Known rows, with every way that one mark hangs from another:
{kosit kirat}: [ 0.56  0.62  0.26 -0.36  0.61  1.62  0.62 -0.38  1.12  0.49 -0.72  0.33
 -0.11 -0.08 -0.95 -0.40  0.65 -1.25 -0.91]
{nanu {kosit bidin kirat {nebu gita}}}: [ 0.02  1.28  2.70 -0.49 -0.89 -0.65  2.94 -2.07 -0.24  2.26  0.54  3.68
 -0.74  0.64 -2.07 -0.85 -0.43 -5.15  1.83]
{fimi {kosit nebu}}: [-0.67 -0.59  2.59  0.53 -0.97 -0.97 -0.24  0.72 -0.87  1.58  1.41  1.15
 -0.81 -0.84 -0.15  0.50 -1.83 -3.80  3.25]
{fimi {kosit bidin nanu nebu}}: [ 0.45  0.68  5.37 -1.48 -2.11 -2.08 -0.71  1.25 -0.46  3.81  0.73  2.77
 -0.67 -2.95 -1.44 -1.26 -1.83 -3.95  3.66]
{komam nebu}: [-0.25  0.31  2.16 -0.14 -2.30 -0.66  0.31  0.23 -1.79  1.26 -0.10 -0.21
 -1.20 -1.15 -0.09  0.55  0.67 -0.55  0.09]
{bidin {kosit nanu}}: [-0.06  0.60  1.31 -2.47  0.81 -0.39  0.16  0.16  1.38  2.26 -1.09  1.00
  0.10 -0.73 -1.05 -1.57  1.10 -0.85  1.96]
{bidin kosit}: [ 0.07 -0.30  0.47 -0.75  0.35 -0.28  0.46 -0.39  0.93  1.03 -0.60  0.07
 -0.46  1.02  0.30 -0.83  1.43 -1.37  1.86]
{gita {nebu {komam kegok}}}: [-1.04  1.05  2.69 -0.60 -1.88 -4.27 -0.73  0.49  0.56  1.63 -1.05  0.65
 -1.76 -0.57  0.38  1.09  0.04 -0.08  0.67]
{kirat {kosit nanu}}: [-0.38 -0.41  2.34 -0.96 -1.66  0.78 -0.23  0.70  1.48  1.73 -0.39  1.01
  0.52 -0.62 -2.31 -0.99 -0.10 -0.43  0.21]
{bidin {kosit nanu nebu}}: [-0.70  0.06  2.26 -2.80 -1.19 -0.88 -0.48 -0.22 -0.11  3.06 -0.58  2.18
 -0.27 -0.83 -0.99 -1.31  0.42 -3.18  3.16]
{bidin {kosit kirat nanu {nebu gita}}}: [-0.38  1.81  2.85 -1.47  0.15 -0.99  2.20 -0.90  0.77  4.13 -0.82  3.32
 -0.62 -0.84 -2.21 -1.54  0.25 -3.78  3.02]
{fimi {kosit kirat}}: [ 0.37  0.48  1.94  0.30  1.39  1.26  1.03  0.79  1.64  1.59  0.13  0.49
 -0.52 -0.95 -1.18 -0.08 -0.42 -2.52  1.39]
{kirat {kosit nanu nebu}}: [-0.74 -0.85  3.49 -1.55 -3.01  0.27 -0.96  0.15 -0.04  2.19 -0.01  2.08
  0.18 -0.56 -2.36 -0.73 -0.65 -2.89  1.19]
{bidin {kosit kirat nanu}}: [ 0.49  1.33  1.62 -2.92  1.49  1.29  0.76 -0.30  2.57  3.13 -1.99  1.27
 -0.13 -0.83 -1.80 -1.87  1.71 -2.12  1.19]
{komam kegok {nebu gita}}: [-0.27  2.26  2.02  0.69 -0.89 -4.70  2.15 -0.39 -2.82  1.61 -0.14  0.69
 -2.81 -0.70  0.52  0.68 -0.88 -1.06  1.13]
{fimi kosit}: [-0.32 -0.12  1.43  0.82  0.60 -0.57  0.63  1.27  0.60  1.01  1.11 -0.02
 -0.34 -0.54 -0.11  0.10 -1.02 -1.24  2.43]
{kosit bidin kirat {nebu gita}}: [ 1.01  1.63  3.68  0.81 -1.85 -1.53  1.76 -1.24 -1.05  2.70 -0.01  2.95
 -1.11 -0.42 -0.91 -0.94 -0.20 -4.11  1.37]
{nebu {komam kegok}}: [-0.16  1.15  1.53  0.08  0.99 -2.87 -0.70  0.23 -0.24  1.07  0.18  0.43
 -1.49 -0.97  0.42  0.50 -0.26 -0.23  0.61]
{bidin {kosit kirat nanu {nebu komam}}}: [-0.74  1.07  4.83 -2.18 -0.51  0.30 -0.54 -0.18  1.32  5.06 -0.68  2.91
 -0.76 -1.98 -2.30 -1.15  1.75 -3.91  2.64]
{kosit kirat nebu}: [ 0.16  0.22  1.40 -0.94 -0.34  1.44 -0.10 -0.85 -0.28  1.23 -0.39  1.46
 -0.45 -0.19 -1.01 -0.17  0.17 -3.74  0.27]
{gita nebu}: [-0.75 -0.03  1.02 -0.57 -2.73 -1.38 -0.14  0.37  0.95  0.61 -1.25  0.12
 -0.25  0.11 -0.07  0.52  0.33  0.13 -0.01]
{bidin {kosit nebu}}: [-0.26 -0.83  1.46 -1.07 -1.36 -0.69 -0.31 -0.94 -0.71  1.65 -0.16  1.12
 -1.02  0.79  0.25 -0.55  1.09 -3.84  2.93]
{nanu {kosit kirat}}: [-0.29  0.54 -0.58 -1.63  2.08  2.79  1.65 -0.95  2.05  0.19 -0.18  1.01
  0.30  0.96 -1.90 -0.07  0.44 -2.40 -0.27]
{kosit bidin nanu}: [ 0.91  1.19  2.90 -1.98 -1.56 -1.14 -0.45  0.45  0.24  2.34 -0.72  1.52
  0.11 -2.07 -1.23 -1.73 -0.13 -0.47  0.43]
{nanu {kosit kirat {nebu gita komam}}}: [-1.96  1.14  2.98  0.79  0.40 -0.15  2.57 -1.22  0.41  2.85  1.37  3.53
 -0.52  0.24 -2.62  0.76 -0.17 -3.47  1.93]

Rows:
[ 0.47  0.80  3.84 -2.31 -2.88 -1.77 -0.94  0.00 -1.23  2.88 -0.09  2.64
 -0.25 -2.36 -1.29 -1.45 -0.71 -2.72  1.38] -> {kosit bidin nanu nebu}
[ 0.64  2.45  4.27 -1.04 -2.03 -1.68  1.63 -0.64 -0.45  4.06 -0.60  3.86
 -0.61 -2.25 -2.37 -1.65 -0.76 -3.51  1.44] -> {kosit bidin kirat nanu {nebu gita}}
[ 1.02  0.18  4.36 -1.12 -3.10 -0.30 -0.49  0.27  1.28  2.63 -0.87  1.69
  0.15 -0.87 -2.18 -2.01  0.59 -1.29  0.46] -> {kirat {kosit bidin nanu}}
[ 0.74  0.31  2.43 -2.25 -1.00  1.29  0.97 -1.74  0.07  1.90  0.02  2.87
 -0.68  0.58 -1.85 -0.85  0.24 -5.95  0.95] -> {nanu {kosit bidin kirat nebu}}
[ 0.56  0.92  5.59  0.16 -2.31 -0.31 -0.95 -0.43 -0.40  3.55  0.01  2.76
 -1.13 -1.69 -1.26 -0.74  1.23 -3.98  0.95] -> {kosit bidin kirat {nebu komam}}
[-0.25 -0.24  7.53 -0.37 -4.84 -1.23 -1.82  0.65 -0.07  4.68  0.28  3.22
 -0.58 -1.85 -2.64 -1.35  0.66 -3.05  1.99] -> {kirat {kosit bidin nanu {nebu komam}}}
[ 0.15  0.70  2.75 -3.38  0.00  0.86  0.20 -0.63  0.94  3.52 -1.31  2.42
 -0.53 -1.01 -1.96 -1.53  0.97 -4.40  2.19] -> {bidin {kosit kirat nanu nebu}}
[ 0.49 -0.26  5.37 -1.59 -4.54 -0.74 -1.07  0.01 -0.45  3.20 -0.31  2.94
 -0.25 -1.18 -2.26 -1.81  0.05 -3.70  1.61] -> {kirat {kosit bidin nanu nebu}}
[-1.46  1.03  4.57  1.03 -2.04 -2.94  1.87 -0.97 -0.99  3.07  2.02  3.81
 -0.79  0.03 -1.29 -0.18 -0.55 -2.71  3.15] -> {nanu {kosit bidin {nebu gita komam}}}
[ 0.08  1.15  2.09 -2.72 -0.64  1.21 -0.32 -0.26  0.18  2.51 -0.72  2.14
 -0.02 -1.95 -2.38 -0.76 -0.46 -3.29  0.19] -> {kosit kirat nanu nebu}
[ 0.67  0.99  4.44 -1.28 -0.88 -1.71 -0.10  1.76  0.91  3.24  0.19  1.67
 -0.21 -2.88 -1.41 -1.55 -1.06 -1.62  2.67] -> {fimi {kosit bidin nanu}}
[-1.33  0.31  3.76  0.33 -2.83 -1.59  1.01 -0.18 -0.30  2.82  0.54  2.83
 -0.08 -0.27 -2.65 -0.65 -1.29 -2.08  2.05] -> {kirat {kosit nanu {nebu gita}}}
[-0.01 -1.09  6.77  1.34 -4.83 -1.01 -1.49 -0.09 -0.56  3.28  0.72  2.59
 -1.22 -0.36 -1.21 -0.65  1.23 -3.44  1.89] -> {kirat {kosit bidin {nebu komam}}}
[ 0.01 -0.47  2.04 -1.82 -1.90 -0.29  0.60 -1.27 -0.93  1.27  0.96  2.51
 -0.65  0.62 -0.79 -0.53 -0.50 -4.52  1.88] -> {nanu {kosit bidin nebu}}
[ 1.08  1.33  5.80 -1.78 -1.55 -0.43 -0.05  0.78  0.42  4.43  0.06  3.11
 -0.88 -3.06 -2.30 -1.65 -1.10 -5.43  2.91] -> {fimi {kosit bidin kirat nanu nebu}}
[ 0.33 -0.44  4.87  2.22 -4.44 -2.41  1.11 -0.92 -1.29  2.42  0.65  2.96
 -1.07  0.87 -1.07 -0.93 -0.27 -3.74  2.32] -> {kirat {kosit bidin {nebu gita}}}
[-0.39  0.24  3.99 -0.47 -0.53  0.51 -0.44 -0.71  0.71  3.79 -0.41  2.08
 -1.18 -0.24 -0.99 -0.54  2.30 -4.33  2.55] -> {bidin {kosit kirat {nebu komam}}}
[-1.67  0.29  0.50  0.14 -0.19 -1.30  2.70 -1.35 -0.99  0.71  1.65  2.55
 -0.09  1.36 -1.35  0.52 -1.57 -2.91  2.32] -> {nanu {kosit {nebu gita}}}
[ 0.35  1.85  6.33 -1.66 -2.49 -0.61 -1.17  0.19  0.15  4.77 -0.36  3.62
 -0.56 -3.55 -2.53 -1.47  0.72 -3.36  1.04] -> {kosit bidin kirat nanu {nebu komam}}
[-0.67  2.13  1.88  1.74  1.32 -4.74  1.42  0.00 -0.66  1.74  0.61  1.34
 -1.61 -0.52  0.09  0.44 -1.01  0.49  1.50] -> {nebu gita {komam kegok}}
[-0.68 -0.14  4.27 -0.74 -2.13 -1.07 -0.12 -0.70 -0.59  2.61  1.49  3.01
 -0.85 -0.26 -1.23 -0.15  0.29 -3.81  2.33] -> {nanu {kosit bidin {nebu komam}}}
[ 0.08  1.89  4.18 -0.63 -2.76 -3.56  0.85 -0.20 -1.74  3.35  0.40  3.53
 -0.41 -2.14 -1.50 -1.49 -1.41 -2.35  2.29] -> {kosit bidin nanu {nebu gita}}
[-0.43 -0.02  0.57 -2.02  0.60  2.27  1.16 -1.56  0.46  0.80  0.29  2.14
  0.00  0.90 -1.95  0.21 -0.10 -5.00  0.68] -> {nanu {kosit kirat nebu}}
[-0.87  1.23  4.21  1.40 -0.38 -1.43  1.75 -0.83  0.58  3.98  0.07  3.00
 -1.31  0.03 -1.35 -0.40  1.77 -3.63  3.35] -> {bidin {kosit kirat {nebu gita komam}}}
[-0.52  0.42  3.48  0.31 -1.04  0.58 -0.73 -0.36 -0.12  2.66  0.49  2.05
 -0.87 -1.13 -1.29  0.38  0.77 -2.96  0.58] -> {kosit kirat {nebu komam}}
[ 1.52  0.39  3.29 -0.91 -2.30  0.14 -0.22 -1.12 -0.83  2.01 -0.68  2.21
 -0.92 -0.80 -0.72 -1.07  0.59 -4.65  0.50] -> {kosit bidin kirat nebu}
[ 1.30  0.56  4.87 -0.17 -1.62 -0.12  0.41  0.14 -0.08  3.07  0.39  2.13
 -1.38 -1.45 -0.97 -1.02 -0.45 -6.16  2.76] -> {fimi {kosit bidin kirat nebu}}
[-0.81  0.18  1.65  0.83 -0.74 -2.47  1.88 -1.01 -0.96  2.13  0.38  1.88
 -0.99  1.02 -0.02 -0.64  0.25 -3.06  3.69] -> {bidin {kosit {nebu gita}}}
[-0.66  0.69  2.28  0.00 -1.48 -2.45  2.53 -1.60 -1.30  1.72  1.44  3.07
 -0.62  0.73 -1.15 -0.57 -1.13 -3.83  2.56] -> {nanu {kosit bidin {nebu gita}}}
[-1.47  1.42  3.67  0.57 -0.51 -3.07  1.50  1.20 -0.74  3.35  1.67  2.71
 -0.31 -2.08 -1.75 -0.21 -3.02 -2.51  4.34] -> {fimi {kosit nanu {nebu gita}}}
[ 0.36 -0.08  1.88 -1.50 -0.03  1.05  0.30 -1.25  0.49  2.27 -1.04  1.61
 -1.00  0.66 -0.56 -0.98  1.71 -4.96  1.93] -> {bidin {kosit kirat nebu}}
[-0.75  1.41  4.31 -1.39 -1.05  0.42 -0.92  0.26  0.58  3.85 -0.23  2.87
 -0.20 -2.82 -2.67 -0.25  0.26 -2.55  0.55] -> {kosit kirat nanu {nebu komam}}
[-1.17  0.39  2.86  2.24 -0.64 -2.64  1.81  0.61 -1.18  2.10  2.14  2.03
 -0.81 -0.55 -0.48  0.66 -2.37 -2.91  4.13] -> {fimi {kosit {nebu gita}}}
[-1.40  0.27  4.49 -1.61 -1.10 -1.29 -1.22  0.45  0.18  4.29 -0.07  2.51
 -0.50 -1.75 -1.34 -0.88  1.11 -2.51  3.61] -> {bidin {kosit nanu {nebu komam}}}
